Each row comes from the steps of one walk. Every step used is in the known rows, and no mark comes twice. Write the walk behind each row, first mark first.
In the rows, 100 means zero.
Known rows:
kori, fuzodis, tudone: 102 129 103 112  79  89 105  55 102 127  73 108 101  69 104 103 103  86 118  96  83 105  89 102 109 101  95  81  95  75 121 102  83 142  85 112 108 117 111  73  76 118  90
vodu, kidemen, bider, fuzodis: 113  68  96  87  85  88 103 115  88  52 101  93  80 122  84 107  80 124 102 115 104 109 127  94  42  77 130 116  96  90 113 119 102  94  86 119 100 100 115 140  70 120  86
tudone, kidemen, nesolog, fuzodis, keruk:  90 125  84 101  88 103  94  88  75 113 125 105  99 111 100  82  81  87  86 107  92  85  98 108 124 124  93  97  94  91  82  56 104  85  99 120  84  86 109  90 125  99 107
bider, kidemen, vifufe, fuzodis:  99  91 104  73  82  78  94 107  88  65  94 111  85 103 118 106 128  98  88 108  99 119  90  60  84 136  95 106 118 110 100 108  98 103  80  96  93  80  84 132  80  88 108
kori, kidemen:  95 135  60 128  91  75 115  90  81 112  77  98  85 112 122  99 105 102 118 113 106 126  95 110 103  64 102  91 115 105 112 131  93 115  96 121  93 105 110  66  89 108 110
kori, fuzodis, vodu, kidemen: 105 123  77 100  72  94 116  72  88 145  77 120 101  80 118 113  84  80 102 110  97 109 109  89  77 101 105  78 119  79 123 107  86 138  88 109 109 113 106  92  59 125  89
gamige, kidemen:  87 129  89 132 128 100 115 125 118 124 114 101  78  95  85 112  91 119 118  91  94 123  94 110 121  71 110 105 102 127  95 102 116  87 107  93 110  78  87  84 113  85  97
tudone, kidemen, kori, fuzodis:  92 123  80 111  90  91  79  78  66 113 101  91  85 101 115  77 100  69 116 107  78  68 100  88 119 115  86  89 104  90 122  73 108  85 106 106 104  87 116  70  88 102  92
keruk, fuzodis, bider, kidemen:  81 100 118  95 112 102  91 130 120  95  82  82  84  79  73 107 132 110 111  94 109 115  98  97  94 121 100  73  98 112 111 131  76 104 114  78 110 100 105 145  90 101 131
tudone, fuzodis, vodu:  98 106  77  96 104 109  97  77 117 132 106 102 114  66 113  91 104  63  71  82  70  80  86  70 106 120  84 109  99  94 111  83 100  77 119 103 106 114  85 112 113  76  91
kidemen, kori: 115  92  97 103 110  99  87  76  68 105 102  87  94 106 127 103 120  98 119 116  87  50  79  89 114  92  85  97  94 107 120  99 105  85  96  83  98  89  95  91 108  93  88
vodu, kidemen, gamige: 103  83  97  85  87 100 110 127  86  77 116 123 100 122  81 108  55 111 115 102 115 120 119 107  67  74 126 101  93  96  91 119 104 104  82 108  74 101 117 133  67 104 116
tudone, fuzodis, bider:  97  92  95  96 120  94  92  91 131  91 109  84  92  68  77  93 118  86  94  90  76  90  71  90 107 111  95 107  88 101 128  95 108  80 122  91 100 118  89 101 112  85 101
keruk, kidemen: 109  97 101 107  99 101  90 121  78  99 112 103  85  78 102  89 114 102 149  96 108 137 120  77 101  84  81  74  87 128  97 140 102 101  91 114 112  90 113 101 105 102 129
nesolog, fuzodis, vodu:  86 109  95 100  98 110 104  76  95 146  96 132 120  83 113 106 102 108  83 106 105  77 102 120 119 139  93 115 103  98  87  88 102 107 103 113 114  98  86 116 123  98 109
vodu, kidemen, tudone, fuzodis, kori: 105  88 109  81 102 109 108 111 104  70 101 100  98 124  85  98  64 101  92 105 100  90 128 105  58  62 102 107  90  90 112  97 109  86 109 100  78 116 111 125  83 102  83
vodu, kidemen, bider: 112  74 102  77 100  93  97 113  88  55 102 100  84 128  85 101  70 126 118 113 108  97 128  95  50  67 127 121 102  96 110 122 106  92  80 125  96 102 116 113  79 115  91
kori, fuzodis, vifufe, kidemen: 114 130  79 103 104  93  94  57  90 128  86  97 104  88 117 105 117  66  95 116 112 135  82 103 102 119 122  63 140  83 125 109  82 143  79 103 122 124 108  47  61 120 111
nesolog, fuzodis:  81 113 107 108 109 106 110  85  86 126 103 125 105  84  94  99 107 132 109 114 111  82  89 135 128 117 102 116  94 111  88  98 114 108  95 121 109  93  88 111 121  96 121
bider, kidemen, nesolog: 110 121  95  89  83  75 109  96  74  82 116 108  87 129 111 124 113 100  97 109  90 129  80  72 100 110  86  98 112 116  91  91  91 108  79  99  85  82 112 137  89  96 108
fuzodis, kori: 126  85  99  86 118 104 100  87  83 121 102  97  84 113 103  92 127  73 122  94  79  74  89  99 105 101  85 104  96  96 112 102 107 115  99  76 113  99  98  82 119  94  81
tudone, kidemen:  83 112  70 113 103  89  84 104  81  95 119 104  76  97  91  72 101  87 114  88  78 103 105  84 111 119  99 106  94  98  91  88 117  82 105 120 100  88 119  77 112  93 107
vifufe, fuzodis, tudone:  80  81 122  84 100  97  65  72 114  96  89 139 106  54  95 106 122 112 103  92  78  83 102  94 101 116 108  94  86  87  72 107  92  88  97 105 107 127  81  82 109 105  83
tudone, fuzodis:  93 108  88 103 113 104 103  86 106 110 114  93 100  67  94  84 110  88  96  89  77  85  72  83 116  98  92 109  90 107 113  94 112  78 112 110 102 109  87 108 110  73 104
bider, kidemen, gamige, fuzodis, kori: 108  87 114  84  81  80 110 119  99 102 103 123 107 140 105 113 107  90  92  83 103 114 100  82 110 131  86 108 116 114  89  90  94 111  98  85 103  82 105 140  80  87 107
keruk, kidemen, vifufe, fuzodis, gamige: 108  77 117  84  80 110  79 129  88  74  99  92  99  64 111  82 114  92 131 104 123 121 118  72  86  99  91  81  93 110  98 133 100 103  84 100 106  95  97 100  93 103 123
vifufe, kidemen, tudone, fuzodis:  98 109 115 105 119  96  80  77  97  63 103 100 122 110 107  81 116  85  65  99 111 119 104  90 103  80 100  96 111  89  84  99 110  85 112  95  94 126 101  76  70  93 103
gamige, kidemen, keruk, fuzodis:  91 139 105 145 128 128 120 125 121 129 107  85  99  90  92 107  93 130 106  86 108 120 105 110 114  69 100  82 114 117  97  99  97  80  95  92 103  70  70 108 114  83 103
fuzodis, tudone: 102  99 102  99 102  90  79  76 116  91  98 108 105  85  93 100 103  98 111  81  68  96 100  99 107 109  89 104  72  76  93 103  89 100  94 108  98 112 112  91 118  94  86
gamige, fuzodis:  95  71  91 114 126  97 117 110  96 118 105 107 104  90 108 101 109 133 102  96 110  80  91  99 112 101 101 114 105 122  80 101 113  93 114  99 121  95  83  92 124  93  85
fuzodis, gamige, kidemen, tudone:  99 114 109 120  88 102  98 135 149 103 101  86 101 111  73 107  85 117 107  80  92 103 104 122 105  77 109 121  88  86  98  80 106 110 109  85 102 106 122  72  94  93  86
vodu, kidemen, tudone: 103  87 105  94  99 101 111 117  97  57 102 110  89 126  87 107  66 125 103 109 111 110 131 107  51  60 114 105  89  96  98 117 109  98  93 108  73 109 118 119  82 112  93
keruk, kidemen, gamige, fuzodis, nesolog: 114  74 119  96  96 114 101 129  96 106 113 107 121  91 109  95  90 100 127  87 123 137 128  77 112  94  84  80  95 135  81 118  94 104 102  96 109  93 109 106 101 108 129
kidemen, tudone, fuzodis: 103  99 122 115 107 117 117  82 128  72  95  86 105  97 102  90 107  92  74  81  97  87  89  87  96  85  86 114  85 106 104  88 111  93 118  95  77 115 102  99 114  92  94
fuzodis, gamige, kidemen:  95 117  91 113  92  95  93 138 134 120 109  90  95 100  70 106  88 117 121  85  85 107  97 121 113  82 114 117  90  88  98  87 106 107 104  92 112 100 117  74  92  88  94
nesolog, kidemen, gamige, fuzodis:  85  86  97 104  93 108 110 127  91 103 115 103 115 116  93 103  83  96  86 104 120  99  83 146 117  96 113 116  90 100  77 113 124 106 100 111  97  89  84  94 124 108 115
keruk, fuzodis, vodu, kidemen:  81 102  95  90 102 127  98 121 101 131  83  99 109  75  99 101  92  97  95  96 112  95 125  91  75 103 107  72 102  96  94 127  74  95 111  93 111 105 101 152  89 100 117
vodu, kidemen, keruk, fuzodis, bider: 106  94 100  98 107 115 103 125  92  78 104  97 100 106  81 107  74 137 110 112 113 112 131 110  50  72 113  76 105  85 109 124  90  86  78 107  81  98  94 142  79 108 107
tudone, kidemen, bider, fuzodis:  97  91  86 112  85  85  84  96  92  61 106  77  74 111  92  73 111  86  92  88  83  99 112  73  89 129 108 121  96  91 106  82 109  84 107 122 112  86 124  95 102 108  91

Write each row's walk:
113  98 120 105 101 119  90 107 114  80 103  83 104  89 107  88 106  79 109  87 115 129 122  78  94  92  76  77  92 121 109 116  97  92 107 103 102 108 117 100 112 101 120
keruk, kidemen, tudone, fuzodis, vifufe
116 123  93  86  83  71  87  78  80 112  87 100  89 127 128 121 122  79 101 117  85  99  88  78 105 131  81  81 128 102 135  89  83 110  83  90 110  86 110 114  66  99 101
bider, kidemen, kori, fuzodis, vifufe
103 112  80 122  74  85 126 104 104 133  77 109 116 130 128  99  81  92  90  98 128 114 105 119 114  78 104  88 118 100  97 112  83 119 100 109  85 104 100  76  88 104 110
kori, kidemen, gamige, fuzodis, keruk
 78 125 115 110  98 128 100 143 122 128  93  69 109  79  73 101  97 114 113  90 115  97  95 119 112  82 114  82  92 100  92 103  79 105 112  80 110  99 109 127  90  94 120
keruk, fuzodis, gamige, kidemen, nesolog
114 100  90  79  84  92  98  96  70 119  94 108  93 119 111 109  62 106 115 134  97  72 123 109  73  69 105  73 102  81 131 103  93  95  83 105  87 100 103 109  62 110  85
vodu, kidemen, kori, fuzodis, keruk
 72 121 114 112 102 125  95 149 129 133  87  74 104  73  70  95 101 117 120  84 111  97 102 118 110  86 113  84  91  99  95 110  83 103 115  84 119  99 109 122  88  90 122
keruk, fuzodis, gamige, kidemen
109  99  86  83  96 100 112 111  65  72 124 106  91 122  92 117  59 119 112 126 108 111 106 106  63  57 120  95  96  99  90 108 101  95  80 108  72 101 113 129  84 112  97
vodu, kidemen, nesolog
 79 124 115 108  93 107  93 111 112 142 100 108 117  98  83 106  86 131 109 111 105  64  97 156 138 105 103 121  94  94  98  68 111 100 107 103 118  93  97 101 104  90 104
nesolog, fuzodis, gamige, kidemen, kori
 83 145 111 122 116 112 116 105 114 124 117 100 106 104  89 124  73 115 100 106 104 106  86 136 137  75 103 106  98 118  81  69 103  88 105  92  98  82  87 104 125  93  93
gamige, kidemen, nesolog, fuzodis, tudone
108  79  82  76  97  99 110 127  76  57 108  94  86 109  99  97  67 112 109 123 117 110 111  95  50  77 122 108  98  92 110 124 112  97  78 107  77  92 100 128  79  99 102
vodu, kidemen, vifufe
106  80  88 104 120  93 117 104  91 139  83  98 106 119 121  96 110 101 104 104 110  67 100 115 114  90  88 108 118 110 101  96 104 103 121  84 128 102  85  77 119  99  68
gamige, fuzodis, kori, kidemen
105  88 128 110 111 111 111  86 144  59  91  79 100  96  89  97 112  92  75  82  96  93  89  94  92  94  87 114  84 102 117  89 108  95 125  82  76 123 104  94 117  98  91
kidemen, tudone, fuzodis, bider
101 120 116  97  94 111 108  65  81 100 113 104 122 101 105 116  90 108  91 117 105  81  73 127 125 102  94 106  88  97  77  72  91 109  87 105  82 102 101 116 129 108 101
kidemen, nesolog, fuzodis, tudone
 84  73 122  76 102  77  69  97 116  79  92 133  79  69  83 122 142 116 102 105  89 107  95  85  88 132 112  92 105 107  90 116  96  93 103  86 108 118  81  93  94 114  96
vifufe, fuzodis, bider, kidemen
 92 113 114 100 100 126 110 115  93 136  68  77 107 101 102  86 114  74 115  93 122  88 101 115 109  87  97  69 105 103 110 126  72 119 114  77 109 105 103 122  89 101 122
keruk, fuzodis, kori, kidemen, gamige
100 117  97  98 125 112  82  70  93 118 108 112 130 105 110 101 111 108  74 120 126 108  95 141 119 143 114  93 133  90  91  89  97 101  82 116 117 106  84  86 113  98 125
nesolog, fuzodis, vifufe, kidemen, keruk
123  82 123  96  96 102  84 112  88  73 100  86  88  96 104  84 114 101 144  93 115 121 125  67  89  82  88  95  96 125 108 136 100 100  84 122 120  90 117  92 106 113 116
keruk, kidemen, bider
116  92  79  70 125 109  88  78  79 111 111  86 109 106 120 111  95 105  94 132  63  98  99 106 113  94  87 106  95 109 105  92 100  92 104  93 103  98  86  59 130 121  92
fuzodis, nesolog, kidemen, kori
 94 114  75 108  82  85 111  92  82  87  65  91  94  95 139  93 109  90  98 122 124 113  89  99  89  80 110  95 123 100 111 129  93 113  90 109  84 104  83  69  85 108 106
kori, kidemen, vifufe, fuzodis
 92 108  77 108 103  92  71  91  68  97 114  91  83 111 110  75 103  77 114 102  74  66 102  85 119 117  86  99  97  96 109  75 114  66 110 103  99  82 116  77 109  92  94
tudone, kidemen, kori
103  94  80 130  65  87 113 132 120  92 103  68  84  87  85 113 117 106  81  95  88 128  89 101  87 113 118 109  81  80 109  92  98 113 109  78 110  88 107 138  79  96  90
bider, fuzodis, gamige, kidemen, vifufe
114  91 102  86 100  67  92 104 112  60 108  94  76 116  82 130 125 101 102 106  89 130  80  88  90 124  93  98 103 106 113 103  91 110  97  75  88 100 112 112 101 111 104
fuzodis, bider, kidemen, nesolog
 94  72 102 106 119  94  97  99 117 113  96 109 121  88 103 102  99 123  97  86  94  73 103 105 115 111  91 114  91  98  79  91 100  88 116 100 121 107  90  93 127  92  70
gamige, fuzodis, tudone
 85  89  84 109  89 102  94 113  99 108 117 114 112 110 101  78  79  71  84  72 101  97 113  85 116 140  99 111 104  97  75  71 109  86 117 103 100  90 115  92 104  93 103
tudone, kidemen, gamige, fuzodis, vodu
105 108 114 101  84  78 108 102 106  65  93 111  85 135 105 113 120 107  89  91  93 129 107  74  89 113  81 107 106 112  97 101  97 109  94  99  87  89 118 128  86  96 104
bider, kidemen, tudone
 99 135 110 136 131 131 118 123 119 137 104  81 100 101  92 106  96 119 106  86 103 109 106 113 115  71  94  81 116 113 103  94  96  82 100  82 108  71  68 107 117  83  94
gamige, kidemen, keruk, fuzodis, kori
109 122  90  93  88 106 121  66  89 136  86 102 110  84 112 111  90  89 103 119  88 126  89 107 113  96 103  84 111  97 117  98  89 149  88 105 104 110  98  58  80 138 107
kori, fuzodis, nesolog, kidemen, gamige
 95 116  92 121 122 108 122 130 116  98 108  77  83  95 101 102  89 105 104  98 110 119  86  98 110  80 110 114 106 121 107 100 118  93  99  82  98  67  74  91 114  78  97
gamige, kidemen, vifufe
 97 106  80  77 123 113  97  81 107 116 116  87 114  74  99  92  92  87  78 108  59  99  84  94 118  98  88 112  92 108 111  80 107  75 120 109 103 113  77  87 123  93 100
tudone, fuzodis, nesolog, kidemen
108 111 115  90  82  81 105  97 122  88  95 110  96 130 106 105 111  91  66  86  82 115 107  72  95 118  72 102 102 102 107  82  93  95 101 103  82  95 105 131  91  81  99
bider, kidemen, tudone, fuzodis, keruk
120 111  80  98 102  90 106  85  79 129  78  91  85 131 118  93 118  66 122 105  90  87  95 112 107  79  84  96 110  93 124 111  95 121 103  86 109 105 104  67 103 103  82
fuzodis, kori, kidemen
125  67 110 111  86  90 107  82 101  55  91  69  80 109 101  99 134 108  89  95  99  98  93  73  73 109 117 128  96 100 114 110  97 110  91 109 116  92 105 115  99 116  84
kidemen, bider, fuzodis
113  93 128 102 110 121 114  79 124  82  91  82 106 110 103  87 111  74  75  80  92  72  92  93  98  87  77 116  88 100 114  79 109  98 122  81  85 117 100  95 117  91  79
kidemen, tudone, fuzodis, kori
116 126  88 101  97  96  97  59  95 125  86  99 113  95 117 105 109  59  91 109 120 138  82 104 105 123 125  63 141  82 121 106  81 149  77  99 115 125 110  52  55 120 118
kori, fuzodis, vifufe, kidemen, gamige
 99 122  99  94 108  95  80  65  60  95 117 116 134 111 122 103 108  87  68 127 122 115  92 107 116  97 106  88 124  88  66  88  98  97  93  97  99 115  95  91  79 105 108
vifufe, kidemen, nesolog, fuzodis, vodu
 99  63  98  62  99  97  94 125  90  47  99 104  87  93  91 104  77 116 103 127 118 104 115  98  44  89 129 103 100  89 108 125 108  92  84  97  80 105  87 119  77 110  96
vodu, kidemen, vifufe, fuzodis, bider
 98  76 113  79  96 100  83  82 108 139  97 144  94  67 107 102 122 117  87 100  87  79 104  90  99 117 111  77  95  91  76 105  92  93  87 108  98 115  62  68 115  98  90
vifufe, fuzodis, keruk
 97  70 105  82  89  99 107 131 102  83 110 125 117 121  82 109  45 117 104  97 117 103 129 116  73  81 120 105  92  91  82 106 100  94  96 105  85 107 113 136  74 103  98
vodu, kidemen, gamige, fuzodis, tudone
 99  62 112 102 119  78 107 121 130  82  92 101  99 112  93 118 118 128  86  96 110  96 101  98  97 121  92 114 109 118  97  95 105  96 125  77 114 102  93 104 114 104  79
gamige, fuzodis, bider, kidemen, tudone
110  62 100  96 130 104 113 106  94 132  99 100 106 109 110  96 117 106 104  95 103  55  94 105 115 105  88 115 108 113  92  91 112  99 119  78 131  98  81  86 128  92  67
gamige, fuzodis, kori
103  67 115 110  97 110 124 114 107 104 110 114 126 108 102 102  92 104  95  77 127  97  86 100 116 109 110 113 101 116  73 100 105 113 102  89  94  95  95 109 104  94 110
kidemen, gamige, fuzodis
106  68  99  77  93 113  98  88  95  79  87 100 105  66 135  95 120  81  73 106 113  85  86  65  77 133 108 109 110  93  95 109 101 104  87  84  91  98  63  96 108  95  92
kidemen, vifufe, fuzodis, vodu
 93 121  75 109  96  97  94  92  69  83 129  91  85 109  99  84  92  80 102 100  86 102  90  85 111 109  96 102  95 100  83  72 110  86 100 112  84  89 122  84 116 101 103
tudone, kidemen, nesolog
 86  96 112 102 114  96 100  92 111 107  99 115  99  83  77 109 115 129 108 114 110  89  88 143 121 129 104 114  92 106 104 100 110 110 106 102 108 102  90 105 123 107 117
nesolog, fuzodis, bider
 90 104 103 111  99 109 108 106  96  75 102  89  93 119  95 102  97 101  84 111 106 101  93 141  96  77  99 115  81  94  91 117 125 107 100 116  85  96  95  78 134 117 103
nesolog, kidemen, tudone
102  67 122 105  92 106 111 106 121 101 104 116 135 107 100 103  83  99  91  68 116  92  95 105 118 115 104 112  91  99  71  92  95 110 103  89  94 103 102 110 104  93 101
kidemen, gamige, fuzodis, tudone
 71 119 110 100  97 100  79  79 102 116 100 126 117  86  86  87  89 110 100 100  88  76 109 140 135 137  90 116  81  82  84  72 104  90 106 129 109  99 104 106 123  95 106
nesolog, fuzodis, tudone, kidemen
114  97 122 106  99 117 115  80 138  96  94  91 108 105 106  88  98  87  59  80  91  80 100  91  96  93  81 103  82  92 106  80 100  94 113  99  71 115  94  91 123  85  90
kidemen, tudone, fuzodis, keruk
 97  97 105  94  93  88  58  78 119  69  96  95 102 104  88  78  91  80 103  75  64  85 120  88 102 124  90 119  79  66  98  79  93  82 101 123 104 107 128  75 116 100  78
fuzodis, tudone, kidemen, bider
